Each row was made from one small tree. The marks that hang from a mark follow it in brackets, in the order of their numbers. Every link used is in the known rows. Write each row's tree.
Known rows:
z_783{z_96{z_225{z_131{z_819}}} z_999{z_904}}: [-20  19   2  16  29  22   1  -2 -19   7 -11 -22   7  35   9  15  22  -5
 -18 -21  14  12  20  -1 -24  -3  -9 -15 -22   7  21  22   2  19   8 -20
   2 -39 -54   7  27  59]
z_131{z_819}: [ 31  12  -4 -14  30 -14  -8   1 -12  28   4 -38   8  -5   7 -13   8 -19
 -13   6  -8  22  11  14 -23 -16  -2  -6   4   1  32  11   5   9  19   5
   6   2   0 -19 -14   7]
z_983{z_820{z_783{z_96{z_513} z_999}}}: [ -2 -22   0 -21  28  36   3 -13 -60  16  -7 -12  -2 -59  11 -12  -4  -7
 -11 -21 -25 -11  34  -8 -28  44 -31 -14   2  29  -1  10  -1  14 -18  -6
   9 -16 -12 -24  39  55]
z_348{z_225}: [ -2  15   8 -20  33  19   5  -3 -22  30 -16 -12   2  10  16  -4  11  -5
  10   8   9  14  -5   0 -18   5  -7   0  -6   2  24  12   3   4  19 -13
  21 -28  11  13  20  18]
z_819{z_348{z_225{z_96{z_513 z_783{z_820}} z_131}}}: [  40   22   43  -15   45   52    7   -7    2   44   12  -15   -6   10
   40    2   -5   -3   -2  -14  -26    3   39  -40  -23    4  -65  -22
  -30  -34   22    5  -27  -17   44  -29    9 -102  -21   12   41   81]
z_819{z_348{z_225{z_96{z_783} z_131}}}: [ 11  28  43 -17  51  35  19  -9  -2  52  18 -26 -10  13  47  11   0  -7
  -7   3  25   5  16 -36 -18 -13 -42 -17 -32 -39  30   8 -12 -10  48 -45
   6 -79 -17  35   5  74]
z_658{z_985{z_15{z_783}}}: [ 17   0 -15  -2  39   0  -4 -17  36  33  12 -51   2 -54  32  -9   7  -8
  -7   2 -59   6  11 -13 -28  63  -4   0  -1  18  29   4  12  14  26 -23
   6 -27  -5   2  20  33]
z_985{z_15{z_783{z_96 z_999}}}: [ -6   1 -18   0  27  31   1 -19 -16   7  -8 -41   2 -78  -2   2  11  -6
 -24 -14  -8   2   2  -1 -36  40  16  -4   0  40   1  13  10  17  12  -1
   7 -24 -23  13  45  43]
z_96{z_225{z_131} z_513{z_34}}: [ -5 -20  25  -6  30   3  -2   7 -32  40 -12 -41   6  24  26  15   1 -10
  31   2  -9  14  32 -19  -9   4 -22 -13 -19 -43  28  21 -11  19  43 -34
  11 -39 -21 -20  -2  28]
z_658{z_985{z_15{z_783{z_999{z_904}}}}}: [ 14 -14 -22  19  37  10 -12 -17  14  13  -4 -41  11 -64  36  -3  28  -2
 -19   2 -70  10  21  -9 -33  85   8  -3  -7  37  26   4  15  19  20 -32
  11  -4 -29  32  59  64]
z_348{z_225{z_96{z_513{z_34} z_783}}}: [  8  -7  27  -4  38  17  13   0  -8  44  -1 -26   5   2  20  -1   9 -14
  25   2 -11   4  56 -37 -20 -27 -46 -20 -33 -50  28  15 -18   6  43 -30
  13 -53  -7  14  16  40]
z_96{z_783}: [ 14 -12   2 -19  35 -10  12  -8  -1  32   8 -19   3 -21   9   3 -12 -22
  -7   8   4   6  22   2 -16   8 -23 -19   1 -21  26   0   5   8  20  -6
   7 -22 -11 -14  12  26]
z_904{z_999}: [  9 -13  -5 -18  40   0   6 -11 -32  28  -3 -45   1 -26  31  -5   1 -18
   4  22  -3  22  11   9 -13  56   6 -23  14  14  15  15   8   9  13   1
  16 -11  -7   2   8  12]
z_513{z_34{z_665} z_96}: [ 15   1 -11 -17  13  22   1   3 -37  23 -13 -56   4 -42  13 -29  13  13
  20 -10 -17  26  26 -36 -10 -29  -8 -17   8 -19  25  18  15  25  12   0
  13  10  -8   1 -16 -30]
z_96{z_513{z_34{z_665}} z_783{z_820 z_999}}: [ 36 -36  -6 -11  17   3  -3  11 -56   7 -15 -35  10 -72  -2 -23 -24  -5
  13  -6 -57  14  59 -20 -16  31 -45 -46  -5   2  18  -7  -1  21  20  10
  15  -1 -26  -7  30  14]
z_658{z_985{z_15}}: [ 30   9 -19  -4  31  12   1 -16  27  28  14 -44   1 -38  14 -17   9 -16
   4   7 -73  17   1 -23 -25  50  -5  -5   3   3  26  13  11  16  11 -29
  10 -33  -1 -16  30  19]
z_15{z_783{z_96{z_225{z_131{z_819}} z_513}} z_985}: [  3   4  14  11  40 -10  -1  -2  20  46   8 -37   8  12  34  11  11  15
  -4 -29  13  -6  51 -43 -26  23 -42  19 -30   8  28  20 -11  18  38 -31
  -2 -51 -22 -14 -13  50]
z_819{z_348{z_225{z_96}}}: [ 12  29  23 -20  45  54  14  -9 -19  44  -3 -24  -6  -7  31 -15  20  -2
   0  10  12  15   1 -22 -21 -17 -13  -9 -22   1  25  23  -9  -8  31 -31
  17 -53  16  37  10  31]
z_783{z_96{z_225{z_131} z_513} z_820 z_999{z_904}}: [-11   0   4   7  23  59   3  -7 -20   3 -26   1   6  19   3  13  12   6
   6 -35 -26   3  37 -15 -23  44 -25 -21 -11   6  -1  23 -16  16  -4 -12
  14 -61 -58 -10  81  67]
z_348{z_819}: [ 45   4  12 -16  32 -10 -17   0  -2  39 -10 -24   2  -9  18 -14  14 -13
  -6   7   6  19  12  -3 -25 -24  19   3   0   3  22  10   2   6  17 -11
   9  -3  -3 -12  -3  21]
z_348{z_225{z_131} z_819}: [ 31  35  36 -14  35   1 -21   2  -7  47 -14 -18  -5  46  43   5  19   1
   0  -3  22  16   1 -23 -22 -29   8  11 -13  -9  27   8  -3   2  33 -32
  12 -33 -15  11  -2  56]
z_131{z_225{z_96{z_513{z_34}}}}: [  0  -6  16  -1  28   6   7  -1 -15  43  -2 -44   7   1   3 -12  22 -11
  29  11  -8  16  39 -34 -19   0 -30 -22  -8 -38  21  23 -17  10  24 -15
  11 -37   2  18 -13   9]
z_820{z_225{z_96 z_131} z_783 z_983}: [-80   0  36 -48  46  61 -21 -11 -11  52  31 -68 -22 -14  25  19 -16  -7
  -9  18  30 -31  36   5 -27   7 -86  16  11 -34  23  12   1  -1  -4 -44
  -3 -38 -11 -11  -2  85]
z_658{z_985{z_15{z_783{z_820{z_983}}}}}: [  6   0 -13 -10  36  51 -16 -21  31  19   9 -71  -4 -68  18  -5 -25   7
  -1  -2 -79 -10  28  19 -35  89 -36   6   4  32  26  -5  12  10   6  -6
   2 -36  -7 -24  53  55]
z_820{z_225{z_96{z_513{z_34}}} z_783 z_983}: [-57 -35  24 -37  43  58 -25  -1 -20  45  12 -79  -9 -45  17   2  -4 -11
  19  28  -4 -24  66   0 -26  11 -83  11 -15 -35  26  17  -7   4   7 -37
   4 -23  11 -11  -2  48]
z_783{z_96{z_513} z_820{z_225{z_131{z_819}}} z_999}: [ 25  23   6 -11  25  41 -23   1 -26   1   0 -48  -4   8   4 -14  -4  -4
  -2 -22 -31   0  31 -18 -32  37 -42  -9  -1  20   1  13  -7   0 -15   0
   1 -42 -16 -15  31  47]
z_739{z_665}: [ 24 -10 -10 -36  20   3   4   1 -17  15   1 -34   5 -33  29 -17  20  -7
  12  15 -25  21  14 -10 -14  -3 -14 -19  12  -5  15  11  11   3  11  -7
  13 -18 -14 -19  10  -2]
z_225{z_96{z_513 z_783} z_131}: [ 14  -6  28 -13  44  -1   9  -7   3  56  29 -22  -1   4  22  10   4 -21
  -6 -10  -8  -2  48 -44 -22  -6 -54 -16  -1 -67  13  15 -21   7  28 -38
   1 -50 -36 -22  16  70]
z_131{z_225{z_96{z_783{z_820}}} z_819}: [ 13  37  18  -2  27   0  12 -11  28  28  30 -27   1  23 -16  -9 -13 -16
 -10  -4 -15   5  43   4 -30 -23 -63 -34  -4 -11  31  -8 -10  -6  14  18
  -8 -80 -18   5   5  35]
z_513{z_34{z_665} z_96{z_783}}: [ 17  -7 -10 -13  18   7  12   1 -22  26   1 -50   6 -44  12 -18  -2   2
  15 -10 -10  18  43 -34  -9 -32 -33 -29  -4 -35  33   3  12  22  21  -6
   5  -9 -20   2 -10 -12]
z_985{z_15{z_783{z_96{z_225} z_999}}}: [-45  -2 -13   8  30  37  16 -19 -14   8  -8 -32   2 -43 -18  12  10 -10
 -13 -11   4  -7   5  14 -32  41   4 -10 -22  52   4  15   3  20  17 -16
   6 -66 -25  21  59  41]
z_131{z_225{z_96{z_513{z_34} z_783{z_999}}} z_819}: [ 24 -14  15  20  35 -21  10   9 -30  30  19 -59  15 -11  -6 -11  11 -28
   1  11 -14   9  64 -22 -29  -5 -47 -34 -28 -20  29   6 -17   8  32 -13
  -2 -39 -10  40 -11  41]
z_783{z_820{z_225} z_999{z_904}}: [-12   3   0 -16  21  45 -21  -9 -30  -7 -27 -17   1 -13  10  -8  -3  -1
   6   2 -30   6  24  21 -24  51 -14 -11   9  29  10   4  10  -1 -19  -1
  18 -12 -15  19  68  36]
z_34{z_513{z_96{z_225 z_783{z_999}}} z_665}: [-19 -22 -29   0  35  42  25   6 -52  23   0  -3   6 -48 -26 -26  30  -6
  -2 -13 -13  10  27 -21 -17  22 -65 -34 -26  23  21   3  -4  40  18 -39
   7 -28 -11  34  59  15]
z_225{z_96{z_783{z_820 z_999}} z_131}: [  4  13  37  -9  29  28   9 -12 -31  22  15 -21 -10 -11  10   5 -38  -9
 -17 -18 -14 -10  43 -26 -29   1 -32 -33  14 -23  -2   6  -5   6   8  -7
   0 -41 -47  -6  42  89]
z_658{z_985{z_15{z_783{z_96{z_225} z_820 z_999}}}}: [-17  12 -19  15  28  56  15 -23  16  -3  -2 -32  -5 -42  -6  -8 -18   5
   0 -23 -57 -12  24  -8 -34  81 -12 -24 -19  67   6  10   6  17  -1  -7
   2 -80 -22  11  76  51]
z_225{z_96{z_783{z_820 z_999{z_904}}} z_131}: [  0  10  31   0  27  32  -1 -15 -14  17   3  -7  -2  -1  19  15 -18  -1
 -20 -23 -22  -2  53 -23 -29   4 -28 -31   9 -32   6   7  -4   6  12 -10
   4 -37 -70   3  62 100]

Write each row's tree:
[ 41  18  26 -10  43  21  -8   0   5  57  -7 -10   2  24  17 -17  47  -7
   8  -3  -7  11  34 -43 -33 -44 -12   4 -26  -9  14  25 -26   0  26 -37
  16 -45   2  11  20  46] : z_348{z_225{z_96{z_513}} z_819}
[-15  15  -4 -22  18  64  -2 -12 -34 -13 -19 -31 -11 -26 -14 -17 -22  -1
  11 -10  -7  -6  14  -1 -27  46 -18 -17  10  40  -8  14   9   0 -37  13
  10 -35   2   3  47  23] : z_783{z_96 z_820{z_225} z_999}
[ 33   2  48  -4  48  28   7   3 -18  54   5 -45  -1   3  59   9   6  -8
  14   3  -4  12  42 -55 -15 -17 -45 -21 -45 -60  35  12 -21  -5  67 -48
   8 -72 -16  28  -4  66] : z_819{z_348{z_225{z_96{z_513{z_34} z_783} z_131}}}
[ 10  11  22 -22  17  46 -23  -5  -9   9 -17 -54 -10   9  25  -2 -19   5
  39 -22 -25   4  38 -32 -17  29 -37 -13   0 -31   9  18  -4   3  -3   2
   6 -49 -18 -29  11  23] : z_783{z_96{z_513{z_34}} z_820{z_225{z_131}}}
[-42 -41  -4 -30  40  42  -8   2 -58  25   0 -53   0 -79   5   4 -15 -12
 -26  24  14 -18  27  36 -30  46 -31   8   9  19  20   4  12  15  -2 -13
  10  20   2  -7  21  68] : z_820{z_783{z_999} z_983}
[-31 -36  -4 -11  26  38 -26   0 -24   3 -26 -40   5 -51  23   2  21  -7
   6   3  -4  -6  55  -9 -24  35 -38  -9 -21  -2  22  14   4  10  -4 -20
  13  -3 -19  21  24  41] : z_820{z_225 z_783{z_96{z_513{z_34}} z_999{z_904}}}
[-11   0   8  -9  36  28  16  -4  -1  35  -2 -15  -1  30   4  12  15  -9
  14 -20   9   3  17 -26 -13  19 -32  -9 -16 -24  10  31 -17  16  11 -32
   7 -74 -26 -31  22  35] : z_783{z_96{z_225{z_131} z_513}}
[ -4  15  29 -32  19  38 -22  -1 -21  34   0 -55 -13  -2  19 -20  -8  10
  35 -10 -44  11  52 -51 -16   2 -74 -25   6 -33  13  13 -11   9  10 -18
   8 -39 -26 -15   1  14] : z_783{z_820{z_225{z_96{z_513{z_34{z_665}}} z_131}}}
[-11  28  30 -21  33  44 -28 -25  23  38  21 -49 -11  -9  21   7   3  -2
   3 -19 -60  -9  37 -24 -37  33 -60   2   2 -11   3   6 -16  -4  24 -28
   1 -88 -35  -7  53  68] : z_985{z_15{z_783{z_820{z_225{z_96{z_513} z_131}}}}}
[ 35 -10  31  -5  46  31  13   2 -13  46  -2 -40   4 -19  40  -5  13 -14
  17  12 -11  14  44 -41 -17 -20 -42 -24 -52 -39  36  13 -21  -7  58 -37
  13 -64   6  34   8  38] : z_819{z_348{z_225{z_96{z_513{z_34} z_783}}}}
[ 21 -19 -32  -7  32  32  12   6 -54  22   2 -13   6 -80 -14 -36  32  -2
 -13 -14 -21  16  25 -34 -23  31 -52 -28  -4  13  18  -1   4  37  13 -25
   9  11  -9  29  45  18] : z_34{z_513{z_96{z_783{z_999}}} z_665}
[  7  12   3 -11  20  25   0 -17  20  20 -15 -24  -3 -47  29  -7 -32  30
  -2 -32   2  -9  39 -29 -28  37  -9   7  13  34  11  12  11  11   3  22
   8 -17  -9 -19  15  29] : z_15{z_783{z_96 z_820} z_985}
[ 33  13   7  -2  44  23   7   4   3  36  10 -41   3  16  22   0  25 -13
  -5 -10   2  19  12 -17 -18   3 -31  -9 -44  -3  32  23 -19   2  33 -30
   0 -82 -13 -13  -7  32] : z_783{z_96{z_225{z_131{z_819{z_348}}} z_513}}
[-70 -35   4 -40  42  53 -20  -1 -54  20   4 -64  -8 -66   5   5 -17 -13
 -11  36  18 -28  25  40 -28  60 -60  14   0  28  20   0  13   4 -15 -26
   8   7  14  12  22  60] : z_820{z_225 z_783{z_999} z_983}
[ 26  19  19   3  44  17  17   0  -1  38  34 -49   2  27  33   8   3 -14
 -14 -10   8  12  27  -8 -17 -39 -42 -15 -43 -23  45   4  -4  -2  47 -34
 -11 -91 -20  13  -4  45] : z_513{z_96{z_225{z_131{z_819{z_348}}} z_783}}
[  2 -16   5  -5  29 -14  20   1  -8  48  13 -39   7 -23  -8 -15  15 -10
  22   7 -12  17  53 -42 -12   1 -80 -41 -17 -41  30   2 -16  16  33 -19
   6 -48 -19  24 -19   1] : z_131{z_225{z_96{z_513{z_34{z_665}} z_783}}}
[-85 -21  11 -28  44  75 -22 -12 -29  24   4 -49  -8 -49   9  12   8  -6
 -18  24  11 -27  49  24 -33  36 -67  12  -1   6  17  12   5   4 -19 -40
   6  -6 -14  27  44  84] : z_820{z_225{z_96} z_783{z_999{z_904}} z_983}
[ -9 -36  16   1  44   0  17   5 -42  34  11 -14   9   9   6  18  -4 -25
   0   0  -2  -5  37 -11 -16  40 -44 -21 -25 -18  15   7 -17  17  30 -48
   7 -57 -31  -1  41  70] : z_96{z_225{z_131} z_513 z_783{z_999}}
[-12  26  34 -35  26  17 -14 -18 -42  29   3 -36 -17  26  40   2 -23  -1
  19  -3 -15   4   7   0 -12  40 -40  -2  13  -8  13   1  10  -1  -8 -29
   3 -36 -11 -17  10  39] : z_983{z_820{z_225{z_131}}}
[-16 -30 -19  -1  21  26  19  10 -64  10 -28 -33   8 -41 -19 -19  14  -1
  26  -8  -7  15  34 -28 -11  20 -27 -34 -25  19  10  26  -6  34   9 -17
  17 -18 -14   4  15  -9] : z_783{z_96{z_225 z_513{z_34{z_665}}} z_999}
[ 26   9  14   6  31 -11  -1   6  -3  43   8 -55  12  14   1 -19  30 -17
  15   9 -19  22  43 -24 -25 -26 -35 -19 -17 -30  34  19 -17   7  31  -5
   3 -37   2  14 -33   9] : z_131{z_225{z_96{z_513{z_34}}} z_819}
[-11  -5 -12 -18  25  85   5  -9 -47  -8 -21 -46  -6 -57 -20  -7 -29   6
  -4 -12  -7 -11  22  19 -31  50 -19 -10  15  36  -6  19   9  11 -34  21
  10  -8  -5 -25  58  47] : z_783{z_96 z_820{z_983} z_999}
[-48 -12  20 -35  36  19 -21  -1 -50  27   9 -44 -10 -23  32   9 -13 -14
 -16  15  24 -14  15   3 -23  39 -40   2  10   3  17   1  11   5   4 -33
   6  -9 -11  16   3  70] : z_820{z_225{z_131} z_783{z_999}}
[  9  19  18  -3  28  12 -28  -4  -7   0   6 -37   1  18  26  11 -15  -9
 -18  -7 -30   3  44  14 -28  28 -50 -18  -7  -2  28 -16   8  -4   7  -7
  -3 -40 -49  12  43  76] : z_96{z_783{z_820{z_225{z_131{z_819}}} z_999{z_904}}}
[ 21 -18  11 -13  44   7  17  -8   6  49  20 -15   4 -18   4  -5  12 -26
  -2  -1 -17  -3  50 -31 -23  -7 -49 -20  -8 -45  14  16 -19   6  22 -27
   6 -45 -16 -16  27  42] : z_225{z_96{z_513 z_783}}
[ 28  14 -10  -6  29  19  -9 -21  38  18   9 -41  -2 -50  24 -13 -17   3
  -3 -12 -85   3  21  -4 -32  70 -11  -9   7  29  25  -4  10   9  17   1
   6 -43 -13 -14  42  37] : z_658{z_985{z_15{z_783{z_820}}}}
[  1 -24   5  -1  33 -12  -3  -4 -43  32 -12 -34   8 -70  37  -8 -15  13
 -16   1  14  -7  33 -23 -29  56   6  15   8  41  13  10  13  18  23 -15
  15  34   4  25   8  43] : z_15{z_783{z_999} z_985}
[  2  13 -17   8  16  50 -13 -27  11 -13 -25 -20   5 -67   3   6  12   8
 -26 -32 -43   5  19  12 -39  52  13 -12   5  43   1   5  11  12   4  20
  11 -33 -54  11  90  55] : z_985{z_15{z_783{z_96 z_820 z_999{z_904}}}}
[-25 -23 -13  14  20  25  18   2 -44   8 -17 -26  15 -27   2  -1  15   4
  14 -11 -10  15  55 -16  -9 -14 -35 -37 -31  -9  30   6   9  31  21 -25
  10 -25 -47  39  41  16] : z_513{z_34{z_665} z_96{z_225 z_783{z_999{z_904}}}}
[ 47  -7   6  13  51   1  19   5 -21  39  33 -46  13 -29   2 -18  24 -30
 -22  19  -9  13  38 -14 -31  17 -55 -29 -41   8  30   2 -24  -9  36 -27
  -1 -67   4  55   2  51] : z_131{z_225{z_96{z_513 z_783{z_999}}} z_819{z_348}}
[ 16  20  21  -9  42   4   2   4 -17  39  12 -46   1  21  32   3   3 -17
 -13  10   9  24  -2  14 -15  -8 -16 -10 -33   2  45  10  -3   0  48 -28
   0 -61 -10   4 -19  34] : z_96{z_225{z_131{z_819{z_348}}}}
[ 22  38  32  -7  44  13  -9   2  -5  53  14 -30   2  51  26  -3  35  -8
  -3 -12 -14  12  27 -43 -29 -37 -41   2 -16 -30  22  23 -23   2  37 -34
   8 -52 -15  -1   0  59] : z_348{z_225{z_96{z_513} z_131{z_819}}}
[ -6  23   8  -1  18   9   0   9 -30  30   4 -63   3  25  15 -10  12  10
  16 -16  -5  27  32 -27 -12 -59 -32 -19 -18 -24  40  16   7  29  33 -17
  -1 -34 -33  -3 -33  -5] : z_513{z_34{z_665} z_96{z_225{z_131{z_819}}}}
